Every row comes from one small tree of marks. The marks that hang from a mark follow it in brackets, in the order of their numbers. Every link used is in the known rows. Which tree was each row made from?
In the rows, zero is written as 128.
Known rows:
Q39(Q887(Q911)): [126 152 110 131 123 128 147 126 126 138 156 127 137  72 155 152 164 124
 101 181 128]
Q809(Q169(Q243(Q188(Q865)))): [151 154 140 139 139 182 110 134 160 105 104 125 102 125 154 202 113 149
 148 189 126]
Q887(Q39(Q188(Q243 Q865(Q451))) Q911): [138 178 139 111 103 139  93  65 179 137 126 116 140  78 127 143 110 135
 131 203 115]
Q887(Q39(Q188(Q243(Q169) Q865(Q451))) Q911): [152 192 165 115 102 157  83  77 166 141 102 130 151  80 137 134 114 133
 120 206  98]
Q243(Q169 Q188(Q39 Q865)): [185 151 145 113 120 159  84 101 143 116 103 138 144 105 137 193 144 164
 125 193 103]
Q865(Q188(Q39) Q451): [136 150 131  69 120 134 124  78 141 117 121 135 160  70 125 161 129 186
 111 201 138]
Q809(Q169(Q243(Q188(Q39(Q887) Q865(Q451))))): [162 165 127 113 128 180 135  98 130 134  77 142 130 149 151 186 117 164
 113 180 127]
Q451(Q865(Q188(Q39(Q887(Q911)) Q243(Q169)))): [175 147 158 112 101 178 143  90 132 133 163 144 163 115 155 150 158 102
 116 209  92]
Q809(Q169(Q243(Q188(Q39)))): [146 129 119 124 137 160 123 118 121 105  99 129 111 131 157 196 126 156
 123 190 139]
Q809(Q169(Q243(Q188))): [136 139 125 137 138 167 122 139 122 100 100 117 105 115 160 186 112 157
 125 191 140]
Q243(Q169 Q188): [161 142 137 123 122 156 107 129 112 104  99 116 147  76 154 166 131 169
 107 199 116]
Q865(Q188(Q39(Q887(Q911)) Q243(Q169)) Q451): [156 162 155  85 101 170 136  84 106 163 119 148 171 106 154 138 134 142
 112 208  97]
Q39(Q188(Q243 Q865) Q887): [175 157 117 136 100 172 118  86 140 136 131 123 159 101 148 162 151 141
 125 178 114]
Q39(Q188(Q243(Q169)) Q887(Q911)): [158 158 131 135  96 169 127 112  97 148 127 123 159  87 166 129 157 123
 106 184  95]
Q911(Q887(Q39(Q188(Q243(Q169))))): [174 151 130 131 110 149  61  89 137 135  87 126 181  81 158 142 135 148
 114 211 112]
Q911(Q887(Q39(Q188(Q243(Q169) Q865(Q451))))): [175 182 150 112 103 159  51  67 168 147  71 135 190  83 145 135 112 158
 122 218 103]
Q39(Q188(Q243(Q169) Q865) Q887(Q911)): [170 177 146 137  98 183 111 108 132 156 129 132 153  97 157 144 158 116
 127 184  81]
Q887(Q39(Q188(Q243)) Q911): [136 146 118 133 110 134 105  88 145 122 143 110 134  75 142 144 136 125
 123 202 121]
Q911(Q887(Q39)): [145 142 106 127 140 112  81  98 164 119 112 125 161  67 147 160 138 149
 107 210 150]
Q809(Q169(Q243)): [122 156 128 135 150 153 126 129 137 103 112 134 108 103 162 176 127 141
 116 180 161]
Q865(Q188): [138 142 133 104 129 148 122 113 143 105 143 121 144  62 137 165 134 166
 127 200 138]
Q169(Q243): [116 151 105 128 152 132 130 110 143 108 116 118 116  94 154 172 137 154
 130 179 153]
Q865(Q188 Q451): [125 159 137  83 119 144 129  99 147 112 124 121 154  56 129 150 110 184
 111 203 140]

Which tree is each row?
[150 161 118 124 120 132 125  98 156 150 153 147 134  99 143 177 176 116
 121 173 115] | Q188(Q39(Q887(Q911)) Q865)
[141 152 137  86 113 154 121  86 138 120 129 124 158  78 140 153 105 176
 129 209 138] | Q865(Q188(Q243) Q451)
[194 143 150 107 107 186 143  76 125 121 132 147 181 119 152 156 154 125
 103 202 113] | Q451(Q865(Q188(Q39(Q887) Q243(Q169))))
[135 171 144 115 133 173 112 117 160 112  85 121 112 119 148 183  92 168
 133 194 131] | Q809(Q169(Q243(Q188(Q865(Q451)))))
[145 147 107 125 121 123  80  89 160 119 106 112 170  55 141 142 142 158
 109 202 127] | Q911(Q887(Q39(Q188)))
[150 155 144 136 110 149  93  94 131 128 116 119 141  78 150 133 136 123
 116 204 106] | Q887(Q39(Q188(Q243(Q169))) Q911)
[160 137 103 128 111 133  77  75 151 128 112 114 172  79 150 151 131 149
 122 209 126] | Q911(Q887(Q39(Q188(Q243))))
[138 127  93 117 140 135 127  96 128 107 105 117 119 122 148 193 135 171
 132 184 132] | Q169(Q243(Q188(Q39)))
[183 176 143 108 108 165 110  65 127 159  88 163 175 124 155 168 144 152
 103 186 121] | Q188(Q39(Q887) Q243(Q169) Q865(Q451))
[175 155 119 132 112 145  58  72 185 136 115 122 165  90 139 166 131 141
 145 208 116] | Q911(Q887(Q39(Q188(Q243 Q865))))
[155 162 163  86 114 172 109  94 122 125 104 132 173  81 147 142 108 171
 121 214 124] | Q865(Q188(Q243(Q169)) Q451)
[144 143 122 103 117 147 147 107 130 144 158 136 143  86 140 158 162 135
 115 190 112] | Q865(Q188(Q39(Q887(Q911))))
[137 177 122 103 114 125 130  81 155 161 137 147 147  90 137 160 153 136
 107 179 118] | Q188(Q39(Q887(Q911)) Q865(Q451))
[162 164 118 128 121 133  64  87 192 125 111 122 165  67 129 162 139 149
 128 198 116] | Q911(Q887(Q39(Q188(Q865))))
[179 166 147 128 115 165 113  93 135 165 134 159 149 125 161 173 169 107
 127 188  99] | Q188(Q39(Q887(Q911)) Q243(Q169) Q865)
[162 141 124 124 110 151 132 120  93 146 117 134 146 104 159 160 164 136
 100 188  91] | Q243(Q169 Q188(Q39(Q887(Q911))))
[147 143 133  75 109 145 120  61 133 128 126 138 163  94 135 166 118 178
 126 206 136] | Q865(Q188(Q39 Q243) Q451)
[165 182 148 109 105 155 116  79 133 170 115 159 161 118 153 156 146 126
 113 193 103] | Q188(Q39(Q887(Q911)) Q243(Q169) Q865(Q451))
[156 162 122 137  95 166 121  98 145 150 154 123 140  94 149 153 156 117
 135 177  96] | Q39(Q188(Q243 Q865) Q887(Q911))
[184 160 152 119 122 160  84  80 145 131 116 158 151 113 150 190 151 139
 132 187 124] | Q188(Q39 Q243(Q169) Q865)
